Each row was made from one small tree. The marks that hang from a mark follow it in brackets, in alphabetical order. Every link used is in the known rows. Write each row's tree.
Known rows
R{L{T{B G}}}: [ 17.5  -4.4  -6.7  -3.8 -51.9  13.0  30.7  -0.6  19.5  14.9 -34.0  14.7
   0.4  13.9  41.2  -8.7  12.8 -18.0  42.0   4.6 -25.2  -2.8  -6.9  -8.5
  36.3 -20.7  21.1  10.3 -27.3 -13.9   8.4 -19.3  -4.6 -11.2  23.6]
B{T{G}}: [ -5.4 -20.5  10.1 -25.5 -40.5  19.3 -30.5 -19.7  -7.2  -0.6  10.2   2.6
  -1.1   4.7  -1.2  26.1   0.6  -8.3 -13.7   4.7   0.6  32.9  18.8  -0.2
  17.3  18.7   1.4  25.0  -1.9  -5.1  15.0   0.4  -0.4 -13.4   2.2]
J{B{R{L} T}}: [ 14.1  23.7 -11.6 -20.3 -31.8  -3.1 -12.0 -37.9  20.2 -16.9  -4.2   8.9
 -23.0  -3.8 -21.5   9.3  30.4 -12.7 -36.2 -16.2 -23.8  -7.7   8.7 -21.8
  -0.3  23.3 -22.3 -39.2 -28.3 -42.9  16.7   0.0   6.1  42.6  17.9]
B{R T{G}}: [  5.2 -26.6  12.6 -22.3 -20.6   0.7 -38.3 -35.1  -2.9 -21.5  23.5 -20.6
  -7.2   2.8  -3.0  36.3  10.1  -4.6 -16.8  17.1 -32.1  22.9  14.1 -30.2
  19.9  24.0  -5.5  17.4   6.4 -18.9  36.4  -0.1   5.1 -17.4  12.2]
G{J{B} R{L{T}}}: [ 22.3  23.3 -21.4 -33.7 -34.2 -16.0  51.4 -23.9  19.7  45.3 -69.9  25.8
 -38.9  -7.0 -20.1  -5.3  29.0   1.9  12.7 -38.9  18.7  24.9  14.1  18.4
  11.4   1.1   5.2 -59.0 -23.1 -30.4  22.9  15.4  10.9   9.1  26.2]
A{R T}: [  3.6 -17.4  21.5  11.1 -20.9 -25.6  26.9  21.1  12.6   9.3 -30.0 -33.5
  25.5  -1.6  -9.9  39.4   0.3   3.5  -0.4  13.0  11.9  15.2  23.2 -16.9
  14.4  36.1  -9.1   3.6  21.6  21.3  23.0  11.7  19.6  -1.9  -1.2]
J{B}: [ 12.9  20.8  -8.6  12.3  10.1   8.9   8.1  -6.4   0.0  -6.9 -14.8  14.4
   0.6  -2.9 -20.4 -25.6   4.5   6.9  -0.2  -4.2  -4.2   6.7  -4.5  -7.3
  -5.6   4.9 -13.3 -28.3 -21.7 -23.8   9.2   9.0  -6.9  17.1  22.4]
B{R{L{J}} T{G}}: [  4.8 -19.9 -14.0 -43.0 -62.8  -1.6 -31.6 -44.7   4.3  -2.9  -8.3 -13.9
 -44.3   1.2   9.2  34.7  10.1  -6.7 -18.1  -7.5 -31.0  16.5   9.9 -31.0
  27.5  16.8   9.0   1.5  17.8 -26.6   6.7 -25.6   5.7  -0.6  22.1]
B{R{L} T{G}}: [ -4.4  -9.0  -0.7 -34.6 -50.2  -1.1 -14.2 -27.3  16.7  -0.3  13.8   0.4
 -27.1   2.3 -12.6  14.9  23.6 -15.1 -25.5   4.1 -26.4  13.2  13.8 -28.8
  13.1  15.5   2.7  -1.1  -2.3 -29.5  18.8 -21.6  12.7   2.0   8.4]
R{L{J{B} T{G}}}: [ 35.9  -4.3 -23.2 -13.5 -70.4  13.5  18.1 -40.3  23.0  17.6 -77.8  12.2
 -34.8  -4.7  30.6   1.0   8.8 -15.5  34.3  -1.0 -29.5  25.4   8.5  -4.5
  27.8  -5.2  21.0 -18.4 -13.2 -19.4   0.6   9.0   7.7  18.8  47.4]
T{B G}: [ 10.1 -10.6   1.4   5.2   9.9  13.9  11.8   8.1  -1.1   1.3 -10.1   6.9
   4.5   9.9  24.8 -37.6  -7.1  10.2  31.5  12.0 -17.2  10.4  -9.1 -25.5
  14.2  -4.6  -2.3  29.0 -14.8 -14.2  22.9 -27.2 -17.5 -31.9   6.2]
R{L{J{B}}}: [ 15.6  19.6 -33.1 -17.3 -33.9   2.4  20.4 -11.4  14.4   7.4 -44.6  13.2
 -39.6  -4.2   0.2 -19.3  11.0   9.0  -0.9 -31.0 -17.1  -5.9   0.4  -8.7
  -1.0 -18.7   1.2 -48.2 -16.1 -20.5  -2.2  -5.7   4.9  47.7  28.3]
A{T}: [  7.1   0.2  11.1  22.9 -20.5   1.2   6.7  15.7  -5.8   7.8 -29.3   1.5
   5.2  -4.7   3.9  25.1  -7.1 -21.4  -8.7   8.6   7.7  -0.1  16.2 -16.6
   4.8  13.6  -9.0  -7.3  -2.6  28.1  11.9  -8.4   6.9  -9.2   4.4]
G{R}: [  6.7   1.4  -0.5   3.4  10.3 -26.7 -11.8  -0.7  23.4  17.1 -10.1  -8.8
 -10.0 -18.9 -15.2  -1.8   1.2   8.6   1.7   1.2  15.9  22.7   3.2 -19.4
   3.9   8.3 -17.0  -7.0  -6.4  -9.7  32.1   8.6  -3.8 -20.1   6.7]
R{L{T}}: [ 10.7   7.7  -4.7  -5.7 -50.8  -5.2  15.1  -9.2  28.3  19.3 -32.0  10.5
 -12.9   2.9  18.6  17.8  23.5 -28.1  -1.4 -14.7  -6.6 -12.8  -2.5  21.6
  21.3  -8.8  25.7  -7.3 -14.5   1.7 -12.6  -2.3  17.3  20.5   8.4]
T{B G{J R}}: [  9.2 -15.1 -15.7 -33.2  11.6   1.5  29.7   3.6  -8.6  32.6 -23.0   1.8
 -18.9   3.4  -3.7 -34.4  -0.9  30.4  46.5 -18.2   9.6  41.1   4.0 -27.5
  30.3 -12.6 -13.2 -11.9   0.2 -35.5  39.3 -18.0  -5.9 -52.2  17.2]

Write each row's tree
[ -5.2 -14.5 -25.0 -64.8 -49.9  -4.0  -0.5 -11.6   1.0  38.5 -10.1  16.5
 -50.6  -7.3 -22.1  35.2  16.9   8.2  -8.3 -21.5  30.3  43.5  21.4   4.8
  19.8  19.5  -9.1 -22.3   7.7 -31.0  27.4 -10.5  15.6 -16.2   0.2] | B{T{G{J R{L}}}}
[ 29.8 -38.4  -5.1   0.8 -54.7 -14.5 -16.4 -35.2  34.9  28.2 -70.0 -28.5
 -13.6  -6.7  22.2  28.1  -8.1   6.5  39.3   3.0  -8.0  52.6  13.8 -21.6
  40.8  -7.6  20.0  10.7   0.8  -3.9  23.5  19.3  -5.3 -30.1  40.8] | L{J T{G{R}}}
[  1.1  18.4 -30.9 -38.3  -5.7 -12.7  47.9  -0.5   8.7  33.7 -45.0  31.5
 -46.9 -12.1 -36.9 -29.6  28.0  16.2   1.7 -36.7  22.1  23.6   5.0  -2.5
 -11.5   1.0 -19.1 -66.3 -15.6 -43.4  25.7  -0.3  11.8  19.3  19.1] | G{J{B} R{L}}
[-10.1 -20.2 -24.9 -52.3 -16.0  -8.6  35.7   7.2   2.6  45.0 -20.5  17.1
 -50.5 -11.1 -29.0 -14.8  15.8  11.0  17.3 -16.1  21.5  47.6  12.7  -7.9
   7.1  -6.8  -1.0 -32.2   2.1 -31.5  29.9 -16.5  11.8 -10.1   4.9] | T{G{J R{L}}}
[ 24.9  -8.6 -11.0 -28.5 -23.4  -7.2  40.4 -34.3  -2.7  30.3 -74.2   3.3
  -9.6  -5.3 -18.4   0.5   9.2  15.5  48.6 -14.6  13.0  66.9  22.0  -0.7
  30.9   7.0   2.4 -29.2  -8.2 -43.9  46.3  23.1  -5.4 -38.5  41.9] | L{T{G{J{B} R}}}
[ 39.5 -11.1  -2.9 -10.5 -35.6  -3.9  -5.0 -45.3  23.4  -5.1 -41.1 -53.2
   6.1  19.1  59.7   5.4 -19.2   8.6  31.2 -13.5 -52.0 -23.5 -13.6 -44.1
  43.3   5.3  17.2   5.7 -21.9 -17.0   1.3 -15.3 -10.4 -29.2  30.7] | L{J T{B{R}}}
[ 25.8 -12.4  -3.4 -31.3 -27.1  -2.0  48.2 -48.1 -17.4   4.8 -47.8 -17.8
  -9.2  10.4 -11.2  -0.9  10.9  -0.7  39.8 -10.3 -27.9  33.5  21.7 -16.1
  20.1  15.4  11.6 -26.6  -2.2 -43.5  31.8  10.5  11.3 -29.0  50.1] | L{T{G{J{B{R}}}}}
[  5.3 -25.2  18.4  18.6 -17.5 -12.2   3.3  12.1  11.6  28.8 -41.9  -7.5
  -5.9 -20.0 -17.0  14.8  -4.2 -13.5  17.5  22.7  10.1  54.4  29.3 -56.1
  19.5  17.7  -9.1   9.0  -7.1  16.1  52.3  -2.2  -5.3 -43.1  26.5] | A{T{G{R}}}
[ 41.6 -24.8  -4.7  -3.8 -42.7  -5.8 -16.7 -28.2  29.5  33.8 -67.5 -24.3
  -0.3   1.6  53.8  -8.6 -20.1   9.4  55.2  -2.5 -19.0  37.3  -4.3 -39.5
  53.5 -14.2  11.1  22.4 -18.2 -17.2  29.2   0.4 -20.5 -47.7  41.5] | L{J T{B G{R}}}
[ 21.4   0.9 -18.9 -48.4 -55.3  14.2  56.9  -6.4  -0.7  31.4 -47.9  22.2
 -17.0  21.2  37.2 -15.4  10.4 -10.0  44.9 -23.0  -6.8   5.7   5.8   5.0
  44.1 -22.6  26.6  -8.4 -12.8 -27.2   5.1 -32.9  11.5 -23.6  11.0] | R{L{T{B G{J}}}}
[ 16.4 -15.2  -9.1  -5.3 -51.8  -1.5  25.1  -4.5   9.7  10.1 -46.1 -19.3
 -31.4  -1.7  34.0  -7.1  -6.1 -16.7  20.6   2.8 -33.6   5.7   9.2 -81.7
  33.8   6.4   7.9  -8.2  -3.1  -2.1  23.8 -52.2   3.8 -18.2  32.3] | A{T{B{R{L{J}}} G}}
[ 26.9   6.9 -23.3 -28.4 -61.8 -10.0 -30.3 -31.8  29.7  21.5 -50.0   9.6
 -46.8 -13.5  -1.9  14.3  10.8  17.0 -23.9 -38.7  10.0  18.4   1.0 -13.9
  -0.4   8.3 -21.4 -48.1 -22.5 -31.1  25.9  13.7  -9.0  34.7  26.5] | G{R{L{J{B{T}}}}}
[ 11.2  -8.4  -5.6 -31.6   6.3  -1.8  47.0 -31.5 -28.2 -10.3 -13.0   0.4
 -22.0   0.2 -30.7 -22.4  13.0  18.6  28.2  -8.4 -16.5  41.4  22.0 -37.7
   9.0  15.1  -6.4 -32.5  15.8 -47.0  36.0  -6.0   2.0 -17.6  36.3] | T{G{J{B{R}}}}
[ 36.0 -11.8  -6.7  -1.5 -52.7  16.7   3.0 -44.3   5.3  11.1 -82.2  -6.4
 -11.3   0.3  30.3   2.3  -8.9 -11.6  36.3   0.5 -33.2  42.0  12.0 -10.3
  30.1  -0.4  23.2  -2.9  -4.7 -13.6  11.7  19.6  -9.3  -6.2  60.1] | L{J{B} T{G}}
[ 16.8  15.9 -25.0 -36.5 -65.3  16.1 -27.0 -31.0   8.2   2.4 -39.3  16.1
 -35.6  -0.4  12.4  17.4  11.3  -3.0 -28.5 -35.4  -3.6  -0.7  -7.6   9.0
   7.3   6.5   1.7 -35.7  -9.9 -21.1   4.3   9.2  -2.6  42.4  14.0] | R{L{J{B{T}}}}
[ 10.2 -29.2   4.1 -21.7 -21.4  -3.2  63.5  24.3 -19.0  19.3 -44.5 -21.4
  19.8  18.5   2.4  -2.7 -10.4  27.1  44.5   4.5   4.5  37.4  21.5 -28.3
  41.7  25.0  -3.2  -4.1  28.0  -9.0  39.1 -17.4   6.7 -49.3   2.5] | A{R T{B G{J}}}
[ 19.7 -28.6   4.6  11.5 -26.5 -17.2  -4.5 -18.7  30.7  34.9 -40.1 -12.4
  -0.2 -11.4  -0.3  13.0   4.5 -10.9  33.0   8.3   3.2  50.7  18.4 -18.0
  28.7   7.1   5.7  23.3  -8.2  -6.0  35.1  20.8  -4.5 -38.6  30.1] | L{T{G{R}}}
[ 23.8   1.7 -11.6  -4.8  -6.8  -6.2  -7.3 -40.3   6.5 -17.6 -28.8 -27.6
 -18.4  -5.5  -4.5 -13.0  -2.7  13.4   2.5 -12.9 -33.9   5.6   4.5 -44.6
   6.1   6.7  -9.6 -31.2  -0.5 -37.7  16.8   3.0  -6.7  10.6  35.5] | L{J{B{R}}}
[ 33.3 -14.5 -19.8 -10.9 -75.3  13.6  11.2 -20.3  18.9  27.9 -58.1   6.0
 -17.1  17.9  66.2 -13.2  -5.8 -11.2  43.8  -9.3 -35.6  -1.3  -6.5 -19.1
  50.3 -16.7  31.2  16.1 -11.1 -14.7  -2.6 -19.1  -4.5  -7.6  33.3] | R{L{J T{B G}}}
[  4.5   7.4  -8.1 -27.6 -39.7   5.9  -0.9 -33.0   6.8 -13.1  -5.0   6.8
 -28.6  -7.2 -27.1   2.3  32.5 -10.0 -19.8   4.1 -32.4  16.5  10.3 -35.7
   5.8  24.8 -14.8 -19.1 -20.3 -51.5  31.2  -1.6   4.8  22.0  31.4] | J{B{R{L} T{G}}}
[ 10.1  -9.4 -22.5 -36.8 -56.5  -9.0 -37.5 -39.0  18.5  -6.9  -0.1 -16.1
 -43.8   0.9  17.3  36.7   6.1  -6.8 -30.1 -28.9 -25.9 -15.8   4.3 -17.4
  15.5  22.3   5.1 -16.1   6.4 -18.3  -7.0 -20.2  12.8  21.1   1.5] | B{R{L{J}} T}
[ 10.6  12.1  -6.7 -36.6  13.9  -7.9  44.8 -29.9 -20.4  -2.4 -11.9 -14.8
 -20.5  -0.8 -30.3  -9.7  12.4  20.7   4.0 -16.1 -19.0   5.3  13.6 -16.1
  -5.7  23.8  -9.5 -49.4   0.9 -44.0  19.4   0.7   6.3  -2.4  22.0] | G{J{B{R}}}
[ 19.9   8.4   4.1 -16.8 -12.6  -4.7 -22.6 -44.1   7.4 -23.5   4.7 -11.8
   6.6  -4.6 -20.0   9.2   8.5   4.3 -30.5 -15.3 -21.8  -4.2   6.3 -25.1
  -0.9  37.6 -24.0 -24.5 -19.0 -31.6  29.6  13.2  -0.6  12.3  16.8] | J{B{R T}}
[  2.9  -8.3  10.2  -3.4 -41.1 -27.0  34.5  32.2  25.6  17.5 -33.0 -12.1
   2.9   0.0 -14.1  17.1  18.4  -6.9 -16.7   0.2   8.3   9.9  20.8  -6.5
  11.6  35.1  -2.7 -19.7  12.1  14.6   8.4  -4.5  25.1  23.3  -9.5] | A{R{L} T}
[ 19.6 -17.1   5.1   8.1 -30.9  12.9  14.9 -14.8   5.5  11.0 -37.1  -2.9
  21.7   8.6  46.0 -11.9  -3.2 -10.1  45.5   9.0 -24.7  10.6  -2.0 -16.8
  47.0 -13.4  16.3  36.0 -22.7 -14.7  10.9  -3.5 -11.3 -41.0  26.5] | L{T{B G}}
[  7.5  20.5  -8.8 -11.8  -2.1 -11.0  20.5   1.1  20.1  -5.6   8.3  -8.8
 -12.8   9.0   9.1 -35.6  20.3  -3.5   5.9 -11.0 -32.0 -32.6 -12.1 -49.9
  11.8  -7.6  -9.9 -15.4 -25.5 -28.0  11.5 -36.7   6.3  11.6   0.1] | T{B{R{L}}}
[ 27.1 -21.6 -10.2 -16.7 -42.5  10.5 -34.6 -56.3  -0.6 -22.9 -23.1 -17.5
 -15.8 -10.3   2.6  13.5  -7.8   8.0  -2.5  -6.8 -36.2  32.6  17.4 -46.7
  23.1  30.5   0.1 -13.7  -2.7 -40.8  27.5   3.5 -11.9  -4.7  49.4] | L{J{B{R T{G}}}}
[ 15.4   7.4 -13.7 -44.3 -24.7  -4.4 -12.0 -29.2  -4.7  25.3 -23.9   4.7
 -15.8  -6.4 -31.1  10.6  10.1  25.3  -9.9 -37.2  30.4  36.7  13.3   9.5
   4.4  22.4 -24.3 -51.1 -12.5 -39.6  42.3  23.3  -0.3  -9.4  10.6] | G{J{B{T}} R}
[ 34.5  -6.6  -9.5  -6.4 -45.2   5.8 -14.4 -34.7  13.7  10.4 -59.7 -21.8
   4.5  14.8  61.9  -3.2 -17.3   1.1  37.6 -14.2 -32.7 -19.0 -18.2  -7.4
  41.2 -15.5  21.4   7.3 -17.3  -4.9  -8.5  -4.5 -16.2 -17.2  22.9] | L{J T{B}}
